Each row comes from the steps of one walk. Every step used is in the known rows, and no mark comes twice. Write the walk behind each row, first mark first.
In the rows, zero is written as 128.
Known rows
dipam tezod tute: [ 90 136 120 165  83 122 138 145 126 134  97 143 135 132 156 137 126 125
 113 176 166 124 109 116]
gefuv tute nimebu luzan rega dipam tezod: [166 156 124 177 104 159 167 147 106 149 166 132 173  90 191 151 150  78
  65 172 149 159 128  91]
gefuv tute nimebu luzan tezod dipam: [159 138  90 161 107 144 178 158  98 166 196 121 169 102 196 125 138 127
  73 140 121 174 144 125]
tute nimebu dipam tezod luzan rega: [164 158 132 146  91  93 135 157 102 146 111 156 225  69 125 123 156  94
 108 148 185 162  91 102]
rega dipam tezod: [125 152 133 137 144  83 141 129 176 134 148 151 135 105 147 158 140  66
 121 137 142 106 104 109]
rega dipam tezod tute nimebu: [111 164 106 153 119  99 140 131 150 178 151 137 148  91 167 152 134  65
 103 145 150 126 112  85]
rega dipam tezod tute: [105 166 119 159 127  93 141 133 162 147 140 132 122 108 175 162 121  78
 110 147 151 128 108  84]
rega dipam tezod leripa: [ 98 170 103 153 142  89 118 123 191 152 147 148 136  92 142 152 125  87
 116 135 161 135  75  86]
rega dipam tezod tute gefuv: [123 181 116 137 125 107 139 142 172 149 149 127 128 111 169 170 125  96
 122 166 134 115  91  96]
luzan rega dipam tezod: [135 174 160 139 149 119 132 135 135  76 118 143 130 101 153 148  92  71
 146 150 142 150 104  87]
gefuv tute meku: [146 139 105 135  85 192 138 121 143 118 170 112 113 107 156 147 113 159
  77 176 147 123 143 137]
tute nimebu: [141 125  99 121 116 141 132 122 103 186 144 137 170  92 120 104 156 106
 113 126 127 131 134 129]
gefuv tute nimebu dipam tezod luzan natan: [156 164 116 171  80 131 156 158 119 159 174 132 189 113 165 121 159 120
  88 167 171 138 110  97]
nimebu dipam: [136 142 172 139 107  87 151 138 119 106 131 137 167  79 148 158 133 105
 118 111 164 147 122 102]
rega dipam tezod luzan natan: [148 180  98 137 160  77 126 156 177 135 151 134 146 148 130 140 154  99
 143 139 139 103  71 110]
tute nimebu luzan natan: [172 132  83 128 130 160 163 150  73 169 159 123 194 116 121 117 193 124
 132 122  99 111 115 153]
nimebu dipam tezod luzan meku: [165 160 167 150  81  42 124 163 150 107 109 145 186 102 134 156 155 134
 105 152 211 161  63 117]
luzan rega: [136 156 155 130 135 156 124 133 100  71 100 123 124 120 136 121  81 121
 150 143 130 166 120 102]
luzan rega dipam tezod tute meku: [128 185 131 136 123 148 128 131 133  77 117 128 122  92 160 158  77 101
 132 168 153 152  99  88]
gefuv tute nimebu luzan rega: [169 144 120 169  97 182 161 144  82 147 155 114 168 106 179 137 142 110
  69 165 138 171 140  98]
tute gefuv: [163 157 119  87 124 160 123 145 147 135 146 114 134 130 117 141 132 161
 147 165  87 113  97 147]
luzan rega dipam tezod leripa: [111 188 137 150 145 126 114 129 150  93 116 142 132  95 146 139  79  91
 139 147 157 171  79  68]
dipam tezod luzan natan: [146 155  94 143 129  99 122 173 146 120 112 145 159 180  99 108 167 155
 158 168 151  97  61 149]
luzan tezod: [146 148 115 125 151 141 124 151 123  72 147 152 120 130 161 121  75 152
 138 109 117 150 114 147]
gefuv tute: [127 140 137 160 102 159 143 129 134 131 163 112 111 137 176 137 114 129
  80 157 141 146 148 101]
gefuv tute nimebu: [139 137 113 156  92 169 146 125 111 178 177 121 145 108 170 117 132 111
  70 155 138 149 153 101]
rega dipam: [136 160 123 127 163  95 133 122 166 141 167 120 117 104 150 157 124  77
 121 110 121 130 122  90]

Write each row's walk
[140 128 141 137  81  98 152 137 105 164 135 168 213  52 134 130 172  78
 103 136 174 128 117 123]  tute nimebu dipam tezod
[160 151  95 165 132 149 156 175  87  93 123 122 149 135 188 167 119 167
 111 123 125 173 102 130]  nimebu luzan tezod tute
[156 160 125 151 119 100 108 165 137 103  72 150 165 152 110 120 139 135
 135 182 178 148  69 120]  dipam tezod luzan rega
[176 116  93 136 116 139 155 144  83 185 138 132 200  93 126 137 194 111
  97 129 125 139 124 142]  tute nimebu luzan
[172 154 134 140  74  69 128 151 121 167 133 149 212  69 120 127 172 114
  92 145 192 161  82 119]  tute nimebu dipam tezod luzan meku
[122 142 105 116 152  95 146 152 128 100 172 141 125 120 167 100  76 150
 155  97  98 164 126 157]  luzan tezod dipam
[143 151  93 158  77 142 141 141  79 183 136  95 155 112 168 144 140 151
  84 144 144 179 111 105]  tezod tute nimebu luzan meku
[162 168 138 177  76 130 146 157 112 146 144 134 194  93 173 130 133 101
  70 174 188 180 115  76]  gefuv tute nimebu dipam tezod luzan rega
[151 169 122 168 146 129 143 152 124 101 111 127 169  98 153 174 141 105
 119 145 153 177  69  91]  nimebu luzan rega dipam tezod leripa
[121 162 163 148  69 100 152 160 132 119 113 140 178  86 164 172 134 123
 120 169 176 133  93 103]  nimebu dipam tezod tute gefuv
[151 170 106 145 153  63 120 150 188 146 136 138 149 126 135 155 156  89
 117 144 158 126  79  98]  rega dipam tezod luzan
[185 130  83 136 130 149 150 157  80 149 148 145 192  93 146 130 164 125
 105 114 116 153 115 152]  tute nimebu luzan tezod
[173 157 146 156 148 122 160 157 108  85 109 132 168 106 157 178 150  88
 122 149 137 155  93 106]  nimebu luzan rega dipam tezod
[164 128 108 169  95 169 166 142  96 177 170 115 171 109 175 141 167 116
  57 157 137 154 145 112]  gefuv tute nimebu luzan
[176 146 113 146 128 134 158 147  88 147 131 142 202  78 140 147 171  71
 109 145 137 149 105 118]  tute nimebu luzan rega dipam tezod
[145 168 113 158 110  88 149 140 139 167 158 128 148  91 176 172 149  86
  89 152 157 148  90 101]  rega dipam tezod tute nimebu luzan meku
[155 169 133 172 133 128 163 161 100  98 102 117 159 112 177 185 136  98
 117 154 142 171  95  88]  nimebu luzan rega dipam tezod tute
[158 156 112 136  95  93 144 161 109 163 139 153 223  91 117 113 181 108
 128 136 166 123  86 123]  tute nimebu dipam tezod luzan natan
[161 177  70 126 153 112 109 169 136 133 133 103 143 194  97 100 150 180
 167 132 120 122  75 125]  tezod luzan natan
[108 156 108 159  75 126 144 137  86 182 131 112 172  81 171 138 122 116
  96 127 160 171 134  71]  tezod tute nimebu dipam
[105 149 167 170  71  84 158 149 121 113 105 148 175  85 171 164 131 108
 110 147 196 143 105  93]  nimebu dipam tezod tute
[152 151 150 158  98  51 136 167 146 116  97 154 199 104 130 156 164 116
 116 148 205 147  77 108]  nimebu dipam tezod luzan
[158 155 123 179  71 115 147 156 127 175 157 136 196  97 170 133 159 106
  59 166 189 161 118  88]  gefuv tute nimebu dipam tezod luzan
[134 174  86 169 112 150 151 146  75 174 128  97 163  96 180 153 125 103
 100 137 134 184 124  66]  tezod tute nimebu luzan rega dipam
